Each row was made from one small tree. The marks that hang from a mark follow it in brackets, in alphabetical order. Every link used is in the known rows. Write each row's tree.
Known rows
nebo[davo[zetagab] fanid[zamike[tane[mefu]]] sulab]: [ 0.02 -0.01 -0.06 -0.12 -0.16 -0.40  0.00  0.21  0.12 -0.17  0.02 -0.04
 -0.01  0.07 -0.48  0.19 -0.06  0.34  0.02  0.44  0.22 -0.06]
fanid[nebo zamike[tane] zetagab]: [ 0.05  0.60 -0.28 -0.17 -0.13  0.32  0.15  0.53  0.20 -0.05 -0.14 -0.02
  0.08  0.26  0.04  0.21 -0.08 -0.17 -0.05  0.15  0.29  0.08]
tane[mefu zamike[fanid[nebo]]]: [ 0.04 -0.30 -0.15 -0.13  0.12  0.46  0.15  0.29  0.11 -0.05 -0.13 -0.03
  0.11  0.16 -0.11  0.09 -0.07  0.20  0.05  0.08  0.29 -0.03]
zamike[fanid[nebo[davo] zetagab] tane]: [-0.18  0.64 -0.27 -0.02  0.33  0.10  0.11  0.71  0.05  0.01 -0.30 -0.04
 -0.01  0.24 -0.11  0.21 -0.08  0.02  0.08  0.17  0.25  0.12]
fanid[zetagab[davo]]: [-0.02  0.13 -0.18 -0.16  0.01 -0.01  0.14  0.27  0.13  0.04 -0.10 -0.07
  0.04  0.15  0.09  0.18 -0.11  0.17  0.12  0.05  0.21 -0.06]
zamike[fanid]: [ 0.01  0.25 -0.03 -0.09  0.20 -0.16  0.08  0.34 -0.19 -0.01 -0.21 -0.03
  0.01  0.15 -0.02  0.11 -0.08  0.00  0.14  0.20  0.22  0.01]
davo[zetagab[sulab[nebo]]]: [ 0.17  0.33 -0.03 -0.14  0.22 -0.13  0.09  0.16 -0.02 -0.10 -0.12 -0.10
  0.03  0.10  0.01  0.01 -0.04  0.19  0.02  0.27  0.28 -0.02]
tane[zamike[fanid[nebo]]]: [ 0.09  0.01 -0.16 -0.13  0.20  0.09  0.18  0.34  0.02 -0.06 -0.14 -0.08
  0.08  0.27  0.06  0.17 -0.08  0.12  0.02  0.25  0.26  0.04]
fanid[nebo[sulab[zetagab[davo]]] zamike[tane[mefu]]]: [-0.03  0.33 -0.16 -0.18  0.05  0.34  0.14  0.22  0.14 -0.10 -0.09  0.02
  0.06 -0.06 -0.18  0.20 -0.10  0.05 -0.06  0.06  0.31 -0.08]
zetagab[davo sulab[nebo[fanid[zamike[tane]]]]]: [ 0.00  0.25 -0.12  0.01  0.08 -0.11  0.04  0.04 -0.05 -0.17 -0.09 -0.11
  0.02 -0.29 -0.15  0.18 -0.10  0.22  0.16  0.23  0.32 -0.12]
fanid[nebo[davo] zamike[tane] zetagab[sulab]]: [ 0.05  0.58 -0.23 -0.11 -0.13  0.14  0.07  0.49  0.13 -0.15 -0.11 -0.10
  0.05  0.03 -0.13  0.22 -0.09  0.15  0.02  0.22  0.30  0.10]
tane[mefu zamike[fanid[zetagab[davo]]]]: [-0.04 -0.25 -0.18 -0.12 -0.04  0.19  0.15  0.31  0.11 -0.02 -0.12 -0.03
  0.10  0.20 -0.10  0.12 -0.11  0.26  0.10  0.14  0.29 -0.05]
mefu[tane[zamike[fanid]]]: [-0.10  0.12 -0.20 -0.09  0.00 -0.07  0.20  0.19 -0.12 -0.06 -0.12 -0.06
  0.01  0.12  0.04  0.16 -0.11 -0.25  0.05  0.08  0.16 -0.08]
fanid[zamike[tane] zetagab[sulab[nebo[davo]]]]: [ 0.05  0.68 -0.18 -0.10 -0.24 -0.21  0.05  0.33 -0.05 -0.11 -0.11 -0.07
  0.02  0.14 -0.10  0.20 -0.09  0.01  0.07  0.32  0.34  0.01]
zamike[fanid[nebo[davo sulab] zetagab] tane[mefu]]: [-0.24  0.45 -0.22 -0.02  0.32  0.14  0.07  0.60  0.08 -0.01 -0.30  0.01
  0.01  0.14 -0.31  0.18 -0.08  0.21  0.11  0.07  0.26  0.02]
tane[zamike[fanid[nebo[sulab] zetagab[davo]]]]: [-0.01  0.11 -0.19 -0.11  0.18 -0.11  0.17  0.36  0.10 -0.06 -0.16 -0.08
  0.09  0.29  0.03  0.21 -0.12  0.32  0.03  0.27  0.27  0.00]
nebo[sulab]: [ 0.06  0.01  0.01 -0.16  0.18 -0.36  0.05 -0.02 -0.12 -0.02 -0.07 -0.02
  0.04  0.02 -0.13  0.13 -0.05  0.23  0.13  0.09  0.17 -0.15]
davo[zetagab]: [ 0.14  0.10 -0.07 -0.21  0.12 -0.07  0.15  0.26  0.04  0.00 -0.06 -0.07
  0.04  0.21  0.06  0.02 -0.05  0.01 -0.01  0.20  0.21  0.01]
pefi[zamike[tane]]: [ 0.05 -0.08 -0.14 -0.05  0.05 -0.10  0.09  0.32 -0.21  0.00 -0.04  0.01
  0.12  0.11  0.03  0.11 -0.04 -0.36  0.04  0.11  0.32  0.03]
tane[mefu zamike[fanid[zetagab[davo sulab]]]]: [-0.05 -0.21 -0.16 -0.08 -0.05  0.12  0.12  0.29  0.06 -0.06 -0.14 -0.05
  0.12  0.09 -0.13  0.11 -0.11  0.31  0.13  0.16  0.31 -0.05]
tane[mefu zamike[fanid[nebo[davo sulab]]]]: [ 0.02 -0.32 -0.11 -0.13  0.16  0.29  0.12  0.24  0.11 -0.08 -0.11 -0.04
  0.08  0.14 -0.20  0.13 -0.07  0.39  0.06  0.10  0.29 -0.05]
davo[zetagab[sulab[nebo[fanid[zamike]]]]]: [ 0.19  0.36 -0.03 -0.13  0.05 -0.16  0.06  0.18  0.01 -0.15 -0.10 -0.09
  0.04  0.10 -0.03  0.03 -0.04  0.13  0.00  0.39  0.30 -0.02]

Write each row's tree
[-0.30  0.38 -0.26  0.02  0.10  0.02  0.11  0.58 -0.02  0.05 -0.27  0.02
  0.03  0.06 -0.20  0.15 -0.12 -0.07  0.16  0.09  0.27  0.01]  zamike[fanid[zetagab[davo]] tane[mefu]]
[-0.11  0.23 -0.22 -0.08  0.04 -0.02  0.16  0.26 -0.04 -0.12 -0.15 -0.11
  0.02  0.08  0.00  0.18 -0.12 -0.03  0.06  0.10  0.18 -0.04]  mefu[tane[zamike[fanid[nebo[davo] zetagab[sulab]]]]]
[ 0.07  0.45 -0.07 -0.25  0.52  0.47  0.19  0.01  0.16  0.01 -0.17 -0.05
 -0.10  0.28  0.16  0.21 -0.12  0.29 -0.04  0.08  0.33 -0.19]  sulab[nebo zetagab[davo]]
[ 0.05 -0.02  0.01 -0.17  0.21 -0.12 -0.02  0.07  0.14 -0.09 -0.07 -0.04
 -0.07  0.13 -0.33  0.26 -0.08  0.58  0.07  0.30  0.16 -0.16]  nebo[davo fanid sulab[zetagab]]
[-0.07  0.49 -0.12 -0.03  0.28 -0.02  0.06  0.47  0.03 -0.08 -0.30 -0.08
  0.07  0.04  0.01  0.16 -0.12  0.29  0.13  0.18  0.27  0.03]  zamike[fanid[nebo zetagab[davo sulab]]]
[-0.20  0.65 -0.24  0.00  0.14 -0.21  0.10  0.64 -0.12  0.06 -0.29  0.00
  0.01  0.24 -0.08  0.17 -0.09 -0.19  0.14  0.23  0.24  0.08]  zamike[fanid[zetagab] tane]
[ 0.00 -0.22 -0.16 -0.13 -0.04  0.22  0.14  0.32  0.09 -0.01 -0.14 -0.02
  0.11  0.26 -0.09  0.10 -0.09  0.20  0.09  0.15  0.29 -0.04]  tane[mefu zamike[fanid[zetagab]]]
[ 0.16  0.04 -0.08 -0.19  0.35  0.36  0.10  0.28  0.16 -0.10 -0.08 -0.13
  0.01  0.03 -0.04  0.11 -0.04  0.35  0.00  0.06  0.22  0.04]  fanid[nebo[davo[zetagab[sulab]]]]
[ 0.12  0.32 -0.08 -0.10  0.03 -0.04  0.07  0.23  0.03 -0.13 -0.11 -0.06
  0.05  0.05 -0.12  0.02 -0.04  0.08  0.01  0.33  0.31 -0.02]  davo[zetagab[sulab[nebo[fanid[zamike[tane[mefu]]]]]]]
[-0.03  0.08 -0.04 -0.12  0.17 -0.12  0.02  0.04  0.13 -0.06 -0.12  0.01
  0.02  0.04 -0.20  0.23 -0.10  0.36  0.07  0.26  0.18 -0.20]  nebo[fanid sulab[zetagab[davo]]]
[ 0.05  0.11 -0.15 -0.16 -0.30  0.09  0.12  0.22 -0.11 -0.03  0.00  0.01
  0.05 -0.01 -0.15  0.12 -0.07 -0.34  0.06  0.12  0.27 -0.02]  fanid[zamike[tane[mefu]]]
[ 0.09  0.19 -0.17 -0.16 -0.05  0.38  0.12  0.37  0.14 -0.15 -0.02 -0.08
  0.03 -0.06 -0.22  0.13 -0.06  0.05 -0.05  0.14  0.31  0.07]  fanid[nebo[davo[zetagab[sulab]]] zamike[tane[mefu]]]
[-0.06 -0.02 -0.11  0.01  0.08 -0.09  0.06  0.43 -0.24 -0.01 -0.15  0.05
  0.13  0.10 -0.08  0.08 -0.06 -0.31  0.08  0.15  0.36  0.04]  pefi[zamike[fanid tane[mefu]]]
[-0.18  0.32 -0.22 -0.01  0.32  0.40  0.11  0.55 -0.02  0.01 -0.28  0.02
  0.03  0.02 -0.21  0.10 -0.06 -0.13  0.10  0.00  0.27  0.04]  zamike[fanid[nebo] tane[mefu]]
[-0.01  0.49 -0.12 -0.10  0.30  0.13  0.09  0.52  0.06 -0.02 -0.30 -0.03
  0.04  0.30  0.06  0.15 -0.08  0.14  0.08  0.16  0.24  0.05]  zamike[fanid[nebo zetagab]]
[ 0.11  0.35 -0.17 -0.16 -0.02  0.19  0.13  0.40  0.09 -0.15 -0.02 -0.10
  0.02 -0.01 -0.13  0.16 -0.06  0.01 -0.06  0.23  0.29  0.11]  fanid[nebo[davo[zetagab[sulab]]] zamike[tane]]
[ 0.09  0.09  0.03 -0.20 -0.05 -0.23 -0.02  0.06  0.10 -0.16 -0.02 -0.03
 -0.06  0.13 -0.35  0.28 -0.10  0.47  0.03  0.42  0.21 -0.14]  nebo[davo fanid[zamike] sulab[zetagab]]
[ 0.15  0.48 -0.06 -0.23  0.44  0.57  0.10  0.09  0.21 -0.01 -0.22  0.00
 -0.10  0.45  0.08  0.19 -0.06  0.19 -0.05  0.22  0.31 -0.17]  sulab[nebo[fanid] zetagab]
[ 0.11 -0.12  0.02 -0.14 -0.15 -0.41 -0.04  0.04  0.03 -0.18  0.03 -0.05
 -0.03  0.05 -0.40  0.25 -0.06  0.41  0.09  0.39  0.18 -0.11]  nebo[davo fanid[zamike] sulab]
[ 0.19  0.21  0.00 -0.08  0.09 -0.05 -0.03  0.03 -0.09 -0.18 -0.09 -0.11
 -0.01 -0.07 -0.17  0.14 -0.04  0.31  0.14  0.28  0.30 -0.08]  zetagab[sulab[nebo[davo fanid[zamike]]]]
